Each row was made from one path, in order. Every step used is in the known rows, and no mark comes twice. Write each row's path.
Known rows
fatar/bibifub: [ 0.69  1.52 -0.40 -1.25 -0.24  3.94 -0.66 -3.73  3.73  0.82  1.12 -0.93
 -1.72 -2.41  0.01  1.48]
didu/modum/fatar: [-0.55  0.69 -2.17 -3.89  3.29  1.04  2.19 -8.35  0.75 -2.36  0.22 -1.52
  3.27 -1.94  0.55  1.08]
didu/modum: [-1.40  0.61 -0.31 -2.83  1.13 -1.53  0.84 -4.61  0.29 -1.72  1.92 -0.81
  2.42 -1.74  2.15  1.48]
modum/fatar/rubal: [ 3.87 -0.46 -2.33 -5.39  4.67  3.53  1.50 -7.24  1.91 -1.20  0.63  1.02
  1.36 -1.21 -4.07  2.92]
fatar/fafi: [ 0.21  0.70 -0.74 -0.91  0.49  1.27 -0.29 -2.15  2.65 -0.95  2.33 -1.60
  1.31 -0.11 -1.26  0.67]
modum/fatar/bibifub: [ 1.64  1.60 -2.15 -2.26  1.95  6.52  0.61 -7.50  4.14  0.26 -0.62 -1.66
 -0.82 -2.67 -1.56  1.11]
bibifub/rubal: [ 0.41 -0.55 -0.92 -5.35  2.24  1.90 -0.91 -3.60  0.32 -2.11  2.51  1.08
 -2.01 -0.03 -1.07  2.11]
bibifub/rubal/zonife/fatar: [-1.59  1.80 -2.02 -6.46  5.40 -0.02 -0.05 -3.87  4.51 -4.93  1.24 -0.50
  3.22 -2.13 -6.64  0.86]
zonife/rubal/fatar: [-1.47 -1.36  0.82  0.42  0.57 -2.48  3.18 -2.33  0.88 -6.36  3.65  2.00
  0.38 -4.26 -4.73  2.87]
didu/modum/fatar/fafi/rubal/zonife: [ 1.23  2.30 -2.27 -2.04  4.26 -3.59  2.92 -6.24  4.66 -3.83  3.04 -4.43
  7.62 -2.87 -5.18  2.24]
zonife/fatar/rubal/bibifub: [ 1.61 -0.23  1.61 -4.01  2.16  2.00  3.43 -5.31  4.22 -2.51  0.92  3.18
  2.22 -1.29 -6.13  2.97]
fatar/rubal/bibifub: [ 2.53 -1.84  1.56 -3.91  1.28  2.28  3.25 -2.71  2.67  0.10  2.26  2.42
 -0.90 -0.60 -2.75  3.78]
fafi/rubal/fatar: [ 0.22 -0.16 -1.00  1.22  0.65 -3.67  2.43 -3.42  1.31 -5.32  2.88  1.27
  0.96 -3.53 -4.41  4.34]
didu/modum/fatar/fafi/rubal: [ 2.39  1.40 -1.23 -1.05  1.80 -1.98  2.21 -8.57  2.07 -3.60  2.95 -2.08
  5.34 -1.61 -2.96  2.78]
fafi/rubal: [ 1.20  0.19 -0.95 -0.73  0.74 -3.10 -0.76 -3.74  0.21 -3.98  2.77  0.81
  0.94 -1.68 -3.39  1.82]
fafi/fatar/rubal: [ 4.12  1.28 -2.02 -3.77  2.90 -0.70  0.85 -6.77  3.78  1.02  0.46  1.77
  1.68 -1.16 -5.46  2.34]
rubal/fatar/fafi: [-0.80  0.31 -0.78  0.96  0.36  0.72  2.88 -1.90  3.76 -2.30  2.39 -1.17
  1.38 -1.87 -2.22  3.18]

Write each row's path
[ 1.33  2.38 -0.35  0.57  0.69 -2.75 -0.25 -5.65  3.62 -5.69  2.50  0.06
  5.25 -1.40 -7.34  1.32] => zonife/fatar/fafi/rubal
[-0.79  0.27 -1.95 -6.35  4.62  0.32 -0.19 -1.28  2.86 -2.34  2.68 -1.24
  0.22 -1.37 -3.26  1.61] => bibifub/rubal/zonife
[ 2.80  1.00 -1.80 -5.33  2.78  7.87  0.26 -8.30  3.81  0.05  0.81 -0.53
 -2.90 -1.69 -2.14  2.90] => modum/fatar/bibifub/rubal
[ 3.01  2.80 -1.48 -3.76  0.93  3.69 -0.40 -7.84  5.68  2.34  0.59  0.16
 -2.58 -1.67 -3.49  2.39] => fafi/fatar/bibifub/rubal
[ 0.79  1.75 -1.02 -5.35  3.04  3.66 -0.32 -2.21  5.92  0.41  2.54 -2.11
 -1.55 -2.68 -2.77  2.72] => fatar/bibifub/rubal/zonife
[-0.65 -0.93 -1.00 -3.48  2.06  1.28  2.29 -3.30  1.47 -3.40  2.62  1.51
 -2.00 -1.89 -2.11  4.74] => bibifub/rubal/fatar
[ 2.17  0.96 -0.46 -4.41  3.44  0.59  0.43 -6.11  3.05 -3.20  0.93  2.43
  3.52 -1.59 -5.85  2.53] => zonife/fatar/rubal
[ 1.84  0.27 -1.57 -5.37  5.05 -0.65  0.93 -1.17  3.99 -0.90  2.44 -0.51
  2.68 -2.17 -4.78  2.74] => fatar/rubal/zonife
[-0.92 -2.26  3.01 -0.96 -0.67 -0.51  3.08 -1.91  0.90 -4.34  3.48  2.14
 -1.08 -2.07 -3.96  0.86] => zonife/rubal/bibifub
[ 1.03  2.51  0.03 -4.39  1.47  4.91 -0.82 -7.17  4.97 -1.90  1.10  1.00
 -0.76 -2.11 -3.90  2.50] => zonife/fatar/bibifub/rubal
[ 0.70  4.05 -1.02 -0.73  2.47 -1.72  0.03 -4.92  7.28 -4.06  1.47 -1.58
  4.46 -5.03 -8.38  1.63] => fafi/rubal/zonife/fatar/bibifub
[-0.26  1.16 -0.49  0.65 -0.29  3.32  2.58 -3.48  4.88 -0.46  1.21 -0.47
 -1.63 -4.22 -1.01  3.98] => rubal/fatar/bibifub
[ 1.65  1.85 -2.85 -6.33  5.22  6.24  0.98 -5.95  6.34 -0.18  0.87 -2.82
 -0.69 -2.90 -4.37  2.39] => modum/fatar/bibifub/rubal/zonife
[ 0.38 -0.28 -0.39 -2.06  1.24  1.97  2.56 -2.66  3.42 -2.52  3.74  0.03
 -0.72 -0.93 -2.73  4.94] => bibifub/rubal/fatar/fafi
